Each row comes from the steps of one walk. Every step used is in the known rows, and no mark comes twice. Write the walk behind each row, first mark first.
(in the rows, 128 means zero)
Known rows
posi butek lovos beris: [113 144 135 150 135  91 121 192 102 187 193 154 124 105 129 110  99  81
 139 147 144 126 132 178 110 146  93  82 142 112  89 162 102 144 129  83
 115 101 173 108 193  59 124 131 152 156 109  67]
lovos butek nubesuf beris: [102 126 150 148 136 159 103 194 107 166 183 204 159 123 144 107 136 105
  99  72 138 108 126 162  94 135 132 107 111 144 102 146 122 150 151 112
 161 116 168 140 195  68 127 121 166 158 136 107]
butek posi beris: [ 99 139  93 137 121 130 122 174 110 165 196 158 121 125 113  96 109  84
 128 133 119 130 122 171  93 167 116  89 130 136  99 150 108 150 130  93
 140 110 132 133 202  44 125 135 132 142 132 118]
posi butek: [117 137 190 137 136 124 118 176  89 187 168 144 119 127 141  98 161  71
 132 113 128 114 140 170 100 176 105  94 124 134 105 138 117 150 131  92
 138 106 151 125 156  55 127 133 143 149 131  94]
lolup beris lovos: [121 132 154 150 140 137 127 190  96 151 199 154 108 127 131 115 149  69
 137 158 128 107 147 185  98 156 112  94 130  72 107 160  87 145 137  76
 126 121 150 149 108  75 120 130 148 147  94 121]
butek posi: [ 97 134 125 128 118 138 119 172 108 165 184 163 113 133 114  98 155  73
 148 123 122 126 135 161  94 182 122  96 116 142 107 150 117 149 122  85
 144 105 129 140 171  58 126 136 129 134 138 128]
lolup butek posi beris: [111 146  88 140 129 136 108 179 102 222 176 160 124 136 133  96 122  93
 120 119 133 121 125 175  94 173 160  91 131 144 101 144 111 157 134 108
 125  88 140 142 206  47 113 128 138 147 133 107]
lolup beris: [120 136 171 149 140 144 130 183  94 149 198 152 116 132 132 105 154  74
 145 133 121 115 140 174  91 157 119  89 128 118 114 143  90 153 138  89
 142 125 141 156 115  68 126 125 149 136 108 134]
butek lovos: [112 131 160 138 126 121 130 182 104 156 200 165 110 135 121 113 133  65
 148 142 143 135 139 168 112 164 115  95 123 115 104 156 103 140 110  80
 132 110 163 123 178  74 143 135 155 142 108 120]
nubesuf beris lovos butek posi: [ 96 142  71 138 127 118 109 188 119 171 176 190 131 122 133 108 140  93
  99 141 148 109 127 178  94 141 142 102 117  83  89 167 116 151 124  82
 126 102 157 139 188  69 107 125 134 148 124  91]
butek nubesuf beris vabob: [104 123 165 168 135 180  97 180 118 170 188 189 149 130  91 126 131  78
 110  57 118 111 125 158  92 124  72 111 113 132 107 165 119 138 159 118
 164 117 164 158 175  44 123 138 145 169 132 117]
lolup beris posi butek: [119 141 165 145 128 120 106 178  94 178 173 147 129 113 124  99 196  91
 117 128 115 123 145 187  95 153 115  85 127  87 104 151 112 141 144  91
 126 102 145 149  94  93 125 126 147 140 127  71]
lolup butek posi: [109 140 122 133 126 144 109 174  97 219 164 163 117 145 132  93 168  84
 139 115 137 114 139 166  95 186 169  99 115 153 106 140 122 153 126  99
 130  83 138 148 172  62 116 132 136 141 138 118]
lovos butek posi beris: [ 88 142  78 134 122 110 114 179 102 172 185 172 136 127 139  95 136  96
 121 128 137 120 126 174 103 147 154  95 136 144  92 145 118 154 134 101
 139 108 145 126 193  47 102 127 142 148 138 108]
posi butek lovos beris vabob: [104 145 132 165 137  92 110 182 108 195 187 153 131 115 103 127 123  65
 142 124 142 120 135 178 113 114  71  98 146 104  84 174 110 140 138  96
 121 102 183 118 166  39 103 140 140 174 108  65]
nubesuf beris: [118 142 170 146 138 151 122 186 106 146 182 168 118 129 125 105 110  72
 118 116 122 122 117 166  84 156  96  90 114 127 109 150 101 153 127  91
 148 121 143 151 192  67 142 126 143 135 119 127]
posi beris lovos butek nubesuf: [ 99 122 123 148 131 136 104 196 106 170 195 187 155 128 149 114 124 102
 100 111 147 102 142 181 113 138 135 111 133 108  94 155 116 140 161 102
 140 112 172 115 190  62 108 133 169 175 123  98]
posi butek nubesuf beris nidorep: [124 135 161 153 185 155  82 183 109 186 176 174 165  99 112 111 121  88
  63  37 137 103 127 163  80 162  74  90 116 134 105 139 130 131 156 120
 162 108 165 137 180  61 147 126 153 161 138  72]
beris lovos butek posi: [ 91 133  93 126 120 112 114 178 107 172 177 176 125 134 137 104 178  84
 130 146 148 105 147 173 107 157 158 108 120 104  93 159 124 146 124  79
 126 100 152 126 157  68  99 135 140 150 128 104]
butek lovos beris nubesuf: [110 134 137 155 133 119 123 197 100 140 210 130 143 119 117 112 116  89
 134 100 129 130 131 158 102 146  94  94 138 127 100 165 107 134 121  88
 130 112 165 116 189  71 131 143 156 143  96 107]
beris lovos butek nubesuf: [ 96 117 155 141 126 145 107 191 102 169 186 190 148 135 148 114 170  91
 120 106 149  96 154 171 112 150 144 117 118 119  98 154 126 137 152  94
 145 106 172 119 160  76 111 136 165 168 125 109]
lolup beris nubesuf: [123 128 172 157 141 150 118 190  84 142 200 120 143 127 131 106 185  89
 124  78 110 114 140 159  89 163 114  98 130 122 117 145 104 143 133  98
 147 123 146 154 103  65 129 134 152 136 107 127]
nubesuf butek lovos beris nidorep: [125 160 131 143 185 129 109 188 107 175 209 167 142  99 104 120  95  72
 110 101 156 117 135 169  97 149 111  76 143 130  94 145 112 134 119 105
 119 100 172 125 177  82 141 129 137 140 107  75]
beris lovos butek: [101 132 157 135 135 116 123 186  95 153 176 165 124 143 157 107 172  72
 133 143 151  98 152 179 111 148 144 110 128 109  95 150 113 145 128  82
 131 114 161 121 150  79 106 133 156 152 113 118]
nubesuf butek posi beris lolup: [108 156  82 134 122 150  90 189  97 215 196 163 130  97  98  91 115 107
 102 113 134 115 135 163 118 165 164  91 147 125 113 134 129 157 121 107
 131  79 134 144 190  40 122 134 120 136 141  67]

Which walk is each row?
[103 140 161 141 122 131 120 180 106 126 184 153 124 124 112  98 129  83
 148 142 109 132 135 178  94 137 102  86 128 139  99 155 109 136 142  83
 135 109 131 139 173 106 126 136 142 126 118 114] | lovos beris posi
[114 137 135 157 134  99 113 196  95 179 193 122 153 102 126 109 130  94
 118  92 134 123 134 163 106 152  88  92 143 113  91 162 113 135 126  92
 123 102 177 108 182  57 127 140 153 157 105  61] | posi butek lovos beris nubesuf
[104 138  77 139 120 125 119 183 117 168 197 161 114 123 111 106 105  79
 119 157 127 121 129 178  97 166 113  94 132  87  94 168 104 139 130  81
 121 105 139 129 196  50 119 139 133 151 118 103] | butek posi beris lovos
[112 124 165 151 133 180 108 192 115 161 193 192 143 120 118 110 108  92
 107  78 119 119 122 159  88 157  96  99 107 135 112 152 112 144 148 104
 162 115 154 148 205  64 148 126 155 152 132 115] | butek nubesuf beris
[109 149 101 141 128 162 102 186 101 194 195 144 156  97 109  97 147 106
 114  59 117 116 129 148  87 170 129  91 133 152  99 150 132 144 124 107
 126  89 146 139 175  54 123 140 112 137 139  76] | lovos beris nubesuf butek posi
[116 153  85 139 178 133  92 173 102 204 174 148 140 133 118  99 119  82
  94  90 141 111 130 176  83 175 146  87 136 157 102 130 119 142 137 120
 134  92 137 145 188  57 120 132 138 142 128 107] | lolup butek posi beris nidorep
[109 142 139 148 138 121 115 196 105 152 176 180 128 132 152 111 129  82
 102 137 147 103 131 178  96 132 128  99 122  86  92 159 107 150 128  85
 134 117 166 137 180  77 115 122 154 149 108 104] | nubesuf beris lovos butek
[113 125 171 145 133 174  81 196  83 222 176 164 144 134 130 100 158 101
 121  79 141  96 158 161 121 171 176 117 126 160 128 125 133 149 150 115
 153  81 146 148 168  66 121 133 168 152 134 110] | beris lolup butek nubesuf
[104 138 126 143 135 108 122 192  97 154 186 161 128 134 156 107 123  81
 114 151 146 105 138 187 108 135 135 101 140 102  88 153 103 149 138  89
 129 118 162 119 179  64 104 131 158 157 107 108] | posi beris lovos butek
[124 141 192 141 139 175 108 183  86 184 185 137 148 121 128 101 185  89
 110  43 123 112 143 143  99 183 131 101 122 146 110 138 131 142 115 110
 139 100 153 136 144  65 144 144 134 136 133  95] | beris nubesuf butek
[118 134 158 141 131 100 122 184  98 197 184 157 118 117 130 110 145  72
 130 133 149 127 142 174 113 168 107  93 127 103  95 156 114 140 116  84
 125  96 176 113 170  62 136 135 151 154 119  76] | posi butek lovos
[114 123 161 152 125 152  93 182 103 193 182 173 156 101 114 102 198 111
 105  91 115 121 149 179  97 153 114  94 120  97 103 153 120 133 166 102
 139  95 158 146 105  92 131 130 160 158 140  61] | lolup beris posi butek nubesuf
[120 148 166 149 140 167 109 192  90 176 196 135 155 109 129 101 140  95
 116  56 118 107 132 151  94 159 116  92 135 156 103 143 121 144 129 108
 132 104 153 137 166  63 130 138 132 137 122  86] | lovos beris nubesuf butek
[100 149  86 140 127 130  89 195  90 215 176 147 126 122 118  93 120 102
 139 132 140 102 140 169 111 155 175  97 144 155 114 134 124 161 137 100
 128  77 126 151 189  57  95 129 140 132 125  97] | lovos beris lolup butek posi
[113 148 127 147 126 116 112 189 106 193 180 169 130 128 119 109 129  91
 138 151 141 136 139 185 107 137 145  88 133 115  95 163 108 134 133  88
 105  82 162 132 191 118 125 133 161 139 105  83] | lolup butek lovos beris posi
[115 136 167 145 127 142 118 176  99 138 188 157 121 128 115 101 183  85
 135 141 108 128 146 182  93 148 119  87 123 102 112 154 102 139 140  84
 136 113 135 162 100 108 130 129 148 127 116 115] | lolup beris posi
[114 144 161 148 134 145 102 200  96 150 187 153 118 120 113 100 106  85
 114 121 128 112 131 164 105 146 117  97 129 124 122 141 112 156 124  93
 154 111 133 156 186  64 132 125 149 127 113 114] | nubesuf beris lolup
[119 143 175 140 137 145  96 192  74 205 167 140 116 144 138  94 158  83
 134 117 144  99 154 166 119 168 177 107 134 153 125 121 124 158 127 102
 141  87 136 150 159  70 115 131 158 133 120 118] | beris lolup butek
[ 79 140  75 151 125 112 103 169 107 178 177 165 143 138 112 110 159  83
 125 107 137 113 129 174 106 114 130 109 140 138  88 158 125 151 145 115
 141 109 155 136 166  26  81 137 130 163 137 106] | lovos butek posi beris vabob
[115 138 154 134 118  98 110 178 106 186 174 161 128 114 110 106 173  82
 119 139 139 142 148 178 115 160 112  91 124  86  95 164 123 125 118  83
 117  85 168 116 157 102 141 139 151 148 126  54] | beris posi butek lovos
[115 133 160 151 134 143 119 188  89 141 197 113 145 131 131 101 131  87
 109  72 110 121 128 159  95 163  99  98 136 143 108 147 111 140 133 104
 151 122 144 128 181  50 133 143 150 145 115 122] | posi beris nubesuf
[107 137 135 148 134 112 134 193 108 146 208 163 117 121 119 114  87  71
 156 155 137 133 130 172 105 142  99  86 138 124  98 161  93 144 125  78
 125 112 163 120 201  73 130 132 154 143  98 114] | butek lovos beris
[111 146 125 127 125 161 111 173 105 210 184 182 124 114 112  97 165  83
 128 100 131 119 136 155  98 186 151  92 117 138 105 143 128 152 114  98
 130  87 143 143 164  58 130 133 112 136 152  91] | nubesuf butek posi
[117 128 167 153 137 159  96 192 108 205 179 185 152 103 130 105 123  98
  87  69 125 112 123 163  90 161  88  94 109 123 103 151 121 146 152 109
 153 103 165 136 198  49 142 125 153 166 140  70] | posi butek nubesuf beris
[124 148 125 155 138 128  92 207  94 215 180 168 124 125 120 110 104  96
 101 130 160 115 135 171 121 145 161  96 134 101 116 146 112 152 112  99
 126  82 164 148 206  77 134 122 164 139 102  86] | nubesuf beris lolup butek lovos
[ 96 142  84 136 118 126 102 188  99 170 197 145 119 116  97  91 106  95
 122 138 125 123 135 169 114 159 140  96 144 129 116 140 120 153 128  93
 146  98 120 140 196  40 117 136 138 132 130 105] | butek posi beris lolup
[ 90 135  79 141 124 116 104 183  94 164 187 138 163 124 136  93 166 112
  99  73 128 116 127 158  97 152 148 104 137 147  95 145 132 146 129 111
 147 106 149 124 181  43 105 138 141 149 135 102] | lovos butek posi beris nubesuf
[112 147 162 143 185 132 116 179  98 122 192 136 131 127 118 107  99  60
 135 106 128 109 134 170  82 150  84  81 139 165 104 134 106 140 141  99
 150 126 138 136 169  77 125 130 146 130 109 131] | lovos beris nidorep
[104 140 131 144 118 111 124 186 114 137 198 166 124 117  99 110 113  83
 146 161 127 147 136 181 106 131 103  85 134 106  94 171 106 130 127  75
 118 101 154 123 188 114 135 137 153 132 104  92] | butek lovos beris posi
[120 127 149 155 137 151  95 198 116 206 180 186 146 101 127 116 118  93
  79  93 138 103 130 173  96 159  84  99 113  74  95 167 117 136 153  96
 137 100 174 131 193  59 137 131 153 175 127  57] | posi butek nubesuf beris lovos
[124 153 128 152 190 112 106 187  99 185 188 152 136 131 126 118  99  71
 122 115 161 112 137 179  95 148 128  84 139 146  98 141 103 136 131 106
 123  98 167 129 185  87 126 126 162 144  93 103] | lolup butek lovos beris nidorep
[ 99 135  74 139 128 112 112 185 104 176 191 176 128 125 139 107 185  94
 125 158 145 102 147 186 103 144 162 104 131  74  92 161 108 151 134  78
 123 107 156 144 111  69  92 124 139 151 113 100] | lolup beris lovos butek posi
[103 151  90 149 128 156  98 166 114 218 190 171 136 114  86 113 142  78
 113  86 127 116 126 165 101 143 119  97 139 126  94 159 126 149 135 120
 129  91 154 145 168  23 108 141 106 163 146  77] | nubesuf butek posi beris vabob
[ 98 139 134 164 135 114 122 180 114 154 202 160 123 130  92 132 108  58
 161 135 134 126 132 174 112 109  77 100 144 118  93 176 101 139 135  93
 129 113 171 127 172  54 108 142 143 159  98 109] | butek lovos beris vabob
